Each row was made from one walk, in order. Every step used is in the known rows, and no mark comes twice. Write each row's walk.
In the rows, 128 means zero.
Known rows
pemaziz > vanik > reso: [116 148 104 100 136 116 105 110 152  85  96 126 122  89 143  90  43 190
 128 105 126 138  93 164 145  67 150 148  96 157 104 122 117 107  99 127
 146 139 134 121 159  98 169 113]
fodu > funa: [156 144 118 108 112 115  93 107 112 127 100  89 127 118 113 102  71 132
 144 136 144  86  94 144 124  75 156 163  75 130  61 131  94  98 136 122
 151 112  98 166 110 132 149 139]
movel > funa > pemaziz: [146 137  99  82 107  99 118 115  95 109 113  99 137  93 133  44  81 117
 158 131 119  59  86 180 122  54 128 136 102 156  91 163 107 124 109 113
 163 175  83 142 108 122 150 145]
pemaziz > vanik > reso > funa: [131 154 110  94 143  87 106 101 168 131 116 124 120  73 130  91  91 189
 135  92 122 126  81 172 117  34 144 149  79 172  96 148 100 121 123 120
 124 163 121 131 148 118 182 139]
kosupo > kupal > movel > funa > reso > vanik > pemaziz: [141 163 105 102 153  56 142  82 156  97  94 113 208  63 156 135 134 163
 109 115 135 123 147 156 112  88  74 131 123 119  91 115 101 128  91 140
  76 160  96 104 180  83 123 141]
reso > vanik > kosupo > kupal > movel > funa: [150 139  95 110 114  71  98  82 107 129 107 126 172  76 108 111 112 141
 113 117  69 149 148 118 130  69  76 125 126  86 115 100 112 129 137 148
 110 133 106 134 171  77 111 143]
funa > pemaziz > vanik > kosupo > kupal > movel: [ 85 124  98 110  94 113 118  81  66  87 105 112 169 113 146  81  80 113
 132 134  97 168 149 101 165 108 107 135 130 106 162 109 124 111 109 166
 131 131  98  71 154  90 114 148]
fodu > funa > reso > vanik > movel > kupal: [168 140 100 107 149  99  99  84 121  83  75 119 170  67 112  99  62 173
 107  98 138 145 160 131 112  73 100 156 128 112  69 108 114  82 167 105
 124 109 121 110 210 111 126 151]
fufe > vanik > kosupo > kupal > fodu: [ 83 153 129 142 103  91  89  74 139 149 158 146 121 102 104 118  96 138
  68  98  77 137 176 140 177 134 107 152 165  92 110 132 115 124 106 167
 105  85 117 134 154  88 110  95]
reso > funa > pemaziz: [117 149 122 103 123  86 113 100 102 128 131  80 116  93 127  59  88 120
 148 120 145  63  79 176 104  63 145 142 103 155 104 172 101 125 113 125
 160 176  75 132 113 141 155 165]
kosupo > kupal > fodu > funa: [152 147 128 119 121  95 110 101 100 159 112 132 146 136  95 113 106 143
 129 109 113  79 175 154 150 106 108 151 115 112  68 136  79  79 129 133
 128  89 104 145 112 128 131 125]
kupal > fufe > vanik > fodu > funa > pemaziz: [138 132 118  98 100 109 111  98  92 130 142  81 135 139 155  63 119 131
  91 113 188  67 130 173 141  96 109 175 109 120 102 162 109 123 140 118
 112 135  62 130 120 183 135 146]
kosupo > kupal > fufe > vanik: [103 158 157 154 113  94  72  61 133 124 145 120  75 125 140  95  66 161
  66 112 147 165 137 151 154 121 152 173 147  91  89  95 144 132 145 199
 139  93 108 127 195 143 112 140]
vanik > fodu > kupal: [153 111 125 100 133  84  90 120 121 115 136  55 106 113 145 104  75 116
 102  94 101 114 134 144 156 105 116 151 144 122 131 149  91 122 111 141
 166 137 124 196 107 105 115 118]
movel > kupal > kosupo: [122 148 131 128 106 110  84 110 109 102 122 109  81 130 139  69  47 112
 134 139 111 152 137 145 136  99 149 183 137 117  99  77 101 143 140 133
 149  89 128 143 168  80 119 156]
vanik > fodu > funa > pemaziz: [146 129  99  90 104 115 130 132  79 127 116  63 159 129 139  69 108 114
 134 125 152  44 117 167 129  86 113 160 105 145 101 178  90 104 118  98
 142 155  76 149  85 164 148 146]
fufe > kupal > fodu: [118 146 127 114 133 125  95  79 143 142 149 129 108 106 111 121  77 117
  86  80  90 109 157 143 148  99 104 140 142 104  84 125  84  95  93 120
 145 102 121 140 129  77 138 127]
kosupo > kupal > movel > funa: [166 128  98 112 114  63 113  93 112 122  92 118 158 116 119 105  95 118
 132 144  80 128 138 131 120  66 114 147 123  98  95  99  93 115 131 149
 140 132 124 149 148  82 123 141]
vanik > fufe > kupal > fodu > funa: [138 123 132  89 113 139 106  99 118 176 142 144 124 146 123 139 121 142
 106  99 111  84 158 148 136  91 106 134 112 111  67 127 107  80 125  89
 143  83 116 143 115 109 133 150]
kosupo > kupal > fodu > funa > reso: [165 151 121 112 147  83 124 112 124 148 116 128 129 133 100 140 108 143
 123  94 150  71 171 155 115  78 117 168  95 138  57 102  72  94 114 120
 132 113 142 148 137 121 159 121]
kosupo > kupal > fufe > vanik > movel > funa > pemaziz: [147 141 122 123 112  92 119  75 108 107 118 136 141  98 155  45 103 137
 104 126 105 136 152 165 152  81 100 157 142 104 107 143 136 108 160 147
 121 154  83  93 198 147 134 165]
reso > funa > pemaziz > vanik: [ 99 148 125  71 128 133 123  75 106 112 140  83 142  88 138  40  99 166
 156 115 158  93  89 162 137  61 140 120  86 177 109 182 109 110 103 150
 136 195  74  94 105 143 162 173]
fodu > kupal: [147 125 143 108 127  90  73 104 107  92 114  79  89 101 137  95  44 121
 134 101 104 128 102 140 159 100 144 143 120 116 115 116 103 117 120 154
 183 122 109 171 123  86 117 119]
movel > vanik > fufe > kupal > fodu > funa > pemaziz: [131 127 137  63 110 148 152  90  80 157 124 148 162 130 143  96 122 155
 129  97 150  66 165 185 150  95  89 118  95 134 109 144 113  82  95  88
 137 122  94  92 112 125 112 178]
funa > reso > vanik: [133 173 119 111 169 103  92  83 162  98 116  78 113  74 117 137  58 185
  91  89 181  99  96 156  91  72 129 130 111 146  77 109 111 121  89 137
 138 153 115 140 175 110 154 135]
kosupo > kupal > fodu > funa > movel: [181 119 123 113 155  92 106 102 102 112 108 134 149 136  91 103  99 150
 127 111 136  86 159 148 122 112  81 163  96 100  99 119  61  53 134  87
 117 112  98 135 125 121 129 128]
movel > funa > reso > vanik: [168 168 106  89 168  89 102  86 164 116 115  92 136  57 108 124  89 186
 108  86 158  86  98 163  81  36 108 122  97 156  57 117 108 127 101 124
 125 177 118 153 165 111 157 140]
fodu > funa > reso: [169 153 110 105 140  97 111 116 139 122 103  92 111 118 116 128  75 138
 134 119 169  79  95 151  92  50 152 178  61 157  48 102  93 112 118 105
 149 131 137 163 135 126 180 130]
kupal > fodu > funa > pemaziz: [135 141 111  90 109 112 128 104  75 124 106 112 149 132 121  72  96 124
 145 117 156  26 133 179 140  92 107 136  95 136  93 171  82  94 107  91
 134 127  59 124  80 140 145 127]
pemaziz > vanik > kosupo > kupal > fodu > funa: [125 143 120  99 110 130 108  96  91 163 136 142 165 122  99  98 124 169
 137 101  91 119 188 130 184 105 102 139  94 125  96 152  96  86 130 139
 102 106 105 113 105 121 136 127]
pemaziz > vanik > reso > funa > kosupo: [134 151 125 112 133  92 121 122 171 140 156 129  99  99 128  89  71 184
 129 100 104 133  67 151 137  47 115 161  42 190 126 156 104 125 128 102
 125 185 132 113 170  96 177 129]
kosupo > kupal > fufe > vanik > fodu: [114 140 138 146 123  89  91  84 151 143 174  88  99 134 159 106 102 153
  34 103 141 143 162 149 155 125 124 182 173  97 107 136 127 140 132 181
 120 117 125 159 170 158 117 136]
movel > funa > kosupo > kupal > fufe > vanik: [141 154 157 141 104  81  88  85 142 151 176 138  78 128 134  86  82 164
  82 109 113 158 125 149 160  93 109 178 106 115  96 105 137 142 161 176
 118 137 121 120 202 126 123 137]
fodu > funa > pemaziz: [141 144 112  93 102 122 114 113  64 105  97  87 139 115 123  60  77 121
 165 132 154  57  93 169 127  83 137 150  84 144  91 145  99  98 127 112
 157 137  69 130 102 145 147 146]
movel > funa: [161 140 100  99 121  96  95 109 138 133 120 103 119  90 123  81  80 131
 135 140  99  92  89 160 116  45 146 143  96 139  65 149 108 123 114 126
 156 158 116 178 116 108 151 133]
pemaziz > vanik > kosupo: [ 89 143 101 104 105 150  79  95 127 115 149  96 117  85 140  79  57 150
 121 130  97 160  96 113 166  85 159 139  93 143 115 149 138 126  95 153
 142 146 112 117 126 102 154 129]
reso > vanik > fodu > kupal: [154 124 135  93 146  91  81 102 124 114 133  51 128  84 133 114  82 160
  87  69 119 111 138 147 153 110  86 123 154 116 129 152  95 117 111 149
 141 149  98 180 129 110 104 125]
fodu > funa > kosupo > kupal > movel: [157 131 128 137 104  82 122 109  97 122 106 116 143 157 118 121  69 118
 125 145 103 138 137  97 140 103  97 172  87 106 133  89  89  99 151 133
 134 108 121 116 174  84 115 135]

Write each row's walk
[163 146 106 103 134  92 116 100 169 136 134  80 140 114 125 143 121 148
  77 107 182  82 124 149  97  65 124 194  96 148  58 116  91 124 118 109
  96 137 139 180 142 142 167 121]	fufe > vanik > fodu > funa > reso
[ 87 121 146  60 121 165 123  85 111 152 168 116 118 106 155  89 119 163
 123  91 123 139 112 151 128  66 131 115 112 153 113 139 145 100 113 135
 166 168 109  82 146 123 144 204]	reso > funa > pemaziz > vanik > fufe > kupal
[145 109 121 114 117  74  86  76 105  75  79  83 115 124 147 115  51  94
 122 125 116 133 115 114 143 101 124 142 126  89 139  87  93 120 117 138
 158 103 109 163 140  56 104 117]	fodu > kupal > movel
[130 142 131 155 110  36 121  87 160 130 122 150 131 113 119 134  86 141
  88 112  94 170 123 129 127  87  82 191 104 111 144  78  99 129 156 136
  93 114 139 110 232  71 123 122]	fufe > vanik > reso > funa > kosupo > kupal > movel
[130 135 108  77 125 169 135  59 112 106 110 135 195  89 135  71 110 145
 123 109 103 133 186 121 175  82  75 125 107 122 108 167  99  48 127 100
  92 147  76  68 149 118 156 170]	fufe > kupal > fodu > funa > pemaziz > vanik > movel
[118 133 112 144 119  75 105  81 111  95  87 101 138 132 136 125  58 112
 106 142 108 148 142 112 130 110 129 158 148  88 121  84 102 108 117 166
 156  98 122 133 168  79 111 139]	kosupo > kupal > movel
[148 134 136 105 118 126 131 133 109 158 163  90 152 145 113  96 102 179
 119 112  98 136 162 116 176 103  86 166  78 159 121 153  97  96 140 152
 124 160 133 113 138 134 137 141]	pemaziz > vanik > fodu > funa > kosupo > kupal
[126 149 143 144 118  97 107 132 120 128 154 105  89 130 116 101  36 139
 120 124  82 150 115 125 158 111 124 170 111 137 126 124 112 109 127 163
 176 139 142 121 181  96 127 129]	funa > kosupo > kupal
[154 115 141 114 118  98  63  67  97  89 120 135 110 125 126  63  65 166
  90 109 189 147 130 155 118 103 123 195 106  82  82  73 122 102 183 118
 112  86  99 115 181 143 101 141]	fodu > funa > movel > kupal > fufe > vanik
[168 129 100 114 104  83 115 109 146 124 132 111 124 128 134 103  63 114
 122 151  89 110  83 113 123  58  98 161  65 136 120 129  93 136 117  95
 136 166 125 145 151  62 144 120]	kupal > movel > funa > kosupo
[138 134 136  81 129 142 101  77 125 174 132 140 142 117 112 145 128 182
  92  76 129  83 164 150 135  96  80 109 115 104  71 129 106  78 122 100
 122  92  91 128 136 113 123 157]	reso > vanik > fufe > kupal > fodu > funa
[137 155 169 149 100  97  84  83 118 149 163 126  87 145 132  93  73 167
  80 109 143 155 132 140 164 114 115 187  88 109  98  97 132 120 175 162
 116 104 107 115 198 146 121 137]	fodu > funa > kosupo > kupal > fufe > vanik
[ 94 127 105 120 102 111  98  75 101  99 111 112 150 115 136 106  75 127
 111 135  90 193 155  88 162 109 125 141 127  96 143  93 122 116 115 173
 126 111 122  99 165  75 118 135]	pemaziz > vanik > kosupo > kupal > movel
[115 152 139 142 129  90 117 110 133 152 164 134  97 149 108 112  64 144
  99 105  77 103 159 139 170 125  99 149 124 132 122 154  89 105  95 141
 146 126 129 130 150  87 121 102]	funa > kosupo > kupal > fodu
[140 125  88  93 101  98 109  82 106 125 120 129 175  95 127  90 116 135
 135 139  64 169 152 105 153  60 105 137 106 111 119 108 114 120 124 153
 115 147 125 115 150  78 127 145]	pemaziz > vanik > kosupo > kupal > movel > funa
[132  94 109  73 120  97 124  81  80  71 103  55 170 125 172  80  98 117
 119 110 138 120 151 118 164 105  83 126 129 113 176 137  92 113  96 133
 130 158  94 122 112  94 110 133]	funa > pemaziz > vanik > fodu > kupal > movel
[137 156 136 129 121  88 106 116 160 158 177  93  77 117 117  95  64 135
 124 117 101 105  60 134 121  63 129 170  59 162 118 169  93 130 125 115
 152 175 117 147 146 106 157 138]	reso > funa > kosupo
[161 113 110 100 154  61 104  81 134  88 103  59 150 106 152 153  94 130
  75  81 152 117 153 116 112  93  68 134 142 100 140  89  82 129 105 118
 119 140 123 164 158  81 113 122]	funa > reso > vanik > fodu > kupal > movel
[139 155 109 124 141  56 105 123 170 137 112 126  93  78 126 107  82 148
 125 100 109 104  71 183  97  37 146 168  97 151  91 135  95 125 133 102
 150 134 130 161 156 106 172 131]	vanik > reso > funa
[165 130 100 105 121 110 107 123 123 146 126  71 146 128 125 109 110 135
 108 130 134  69 126 141 125  82 125 168 100 129  76 166  88 107 123 106
 134 130 108 185  93 147 150 133]	vanik > fodu > funa
[144 150 121 142 129  60 144 112 148 104  79 159 146 107 142 126  41 168
 107 117 106 169 132 152 155  90  95 170  87 131 162  72 108 115 107 125
 124 129 166  93 221  58 112 119]	funa > kosupo > kupal > movel > vanik > reso
[110 120 121 128 106 100  52  81 112  86 156 135  86 102 139  64  46 137
  70 103 132 188 115 129 137 114 131 193 127  78 125  82 144 132 157 119
 121  88 114 107 194 112 103 120]	funa > movel > kupal > fufe > vanik > kosupo
[164 123  82 108 113  77 109  83 134 113  89 103 148 110 136  97  85 105
 124 157 108 102 102 130 107  47 125 145 102 112  86 114  95 131 117 115
 135 136 115 165 127  80 139 136]	kupal > movel > funa
[146 127 155 123 126  85  63 102  96 106 130  91  41 134 168  82  42 124
 109  90 138 139 113 147 156  98 152 148 118 100 116 107 124 130 137 150
 193 113 100 159 143 117 120 134]	fodu > kupal > fufe
[116 164 138 125 121  65 167  87 155 138 124 129 192  88 173 104 115 148
 119 149 109 152 134 152 159 113  90 157  77 128 154 154  99 133  83 144
  71 163 114  77 166  75 102 160]	reso > funa > kosupo > kupal > movel > vanik > pemaziz
[ 96 148 136 129 116 122  78 101  95 130 158 124  70 129 155  70  67 156
 102 103 105 194 144 125 179 104 152 146 119 111 123 117 152 129 135 190
 158 123 118  96 164 133 130 151]	pemaziz > vanik > kosupo > kupal > fufe
[144 123  97  97 110 104 129  97  68 100  83 137 178 116 123  49  88 120
 144 121 119  73 175 159 152  97  95 147 126 115  98 170  92  73 146  78
 128 104  71 102 126 121 123 140]	vanik > movel > kupal > fodu > funa > pemaziz
[172 149  98  99 148  82 113 117 158 120 121 100 105  93 127 115  82 133
 129 122 133  87  90 160  81  24 146 160  80 169  52 114  94 135  96 113
 156 167 155 175 139 102 180 126]	movel > funa > reso
[183 143 124  92 147 124 120  82 126  94  83 112 172  98 111  90  67 179
 136 131 182 105 108 157 119  89 118 157  45 122 101 115  90  75 100  87
 117 149 109 125 129 126 125 159]	fodu > funa > movel > vanik
[108 144 106 138 118  84  84  72 105 104 102 110 152  91 121 127  72 130
  86 118  90 173 147  98 144 118 101 135 151  76 138  84 119 123 129 164
 128 103 101 116 191  73  96 137]	reso > vanik > kosupo > kupal > movel
[ 82 167 151 150 112  86 103  76 148 109 144 123 123 103 187  91  93 151
  73 128 142 162 136 170 170 144 144 169 142  97  99 133 140 139 112 191
  96 107  82 104 178 129 110 132]	kosupo > kupal > fufe > vanik > pemaziz
[149 127 122 127 133 108  85 104 108  68 120 110  90 130 133  62  37 118
 129 134 130 152 126 145 117 109 123 194 121 102 118  58  81 121 147  94
 140 106 123 131 180  77 117 157]	funa > movel > kupal > kosupo
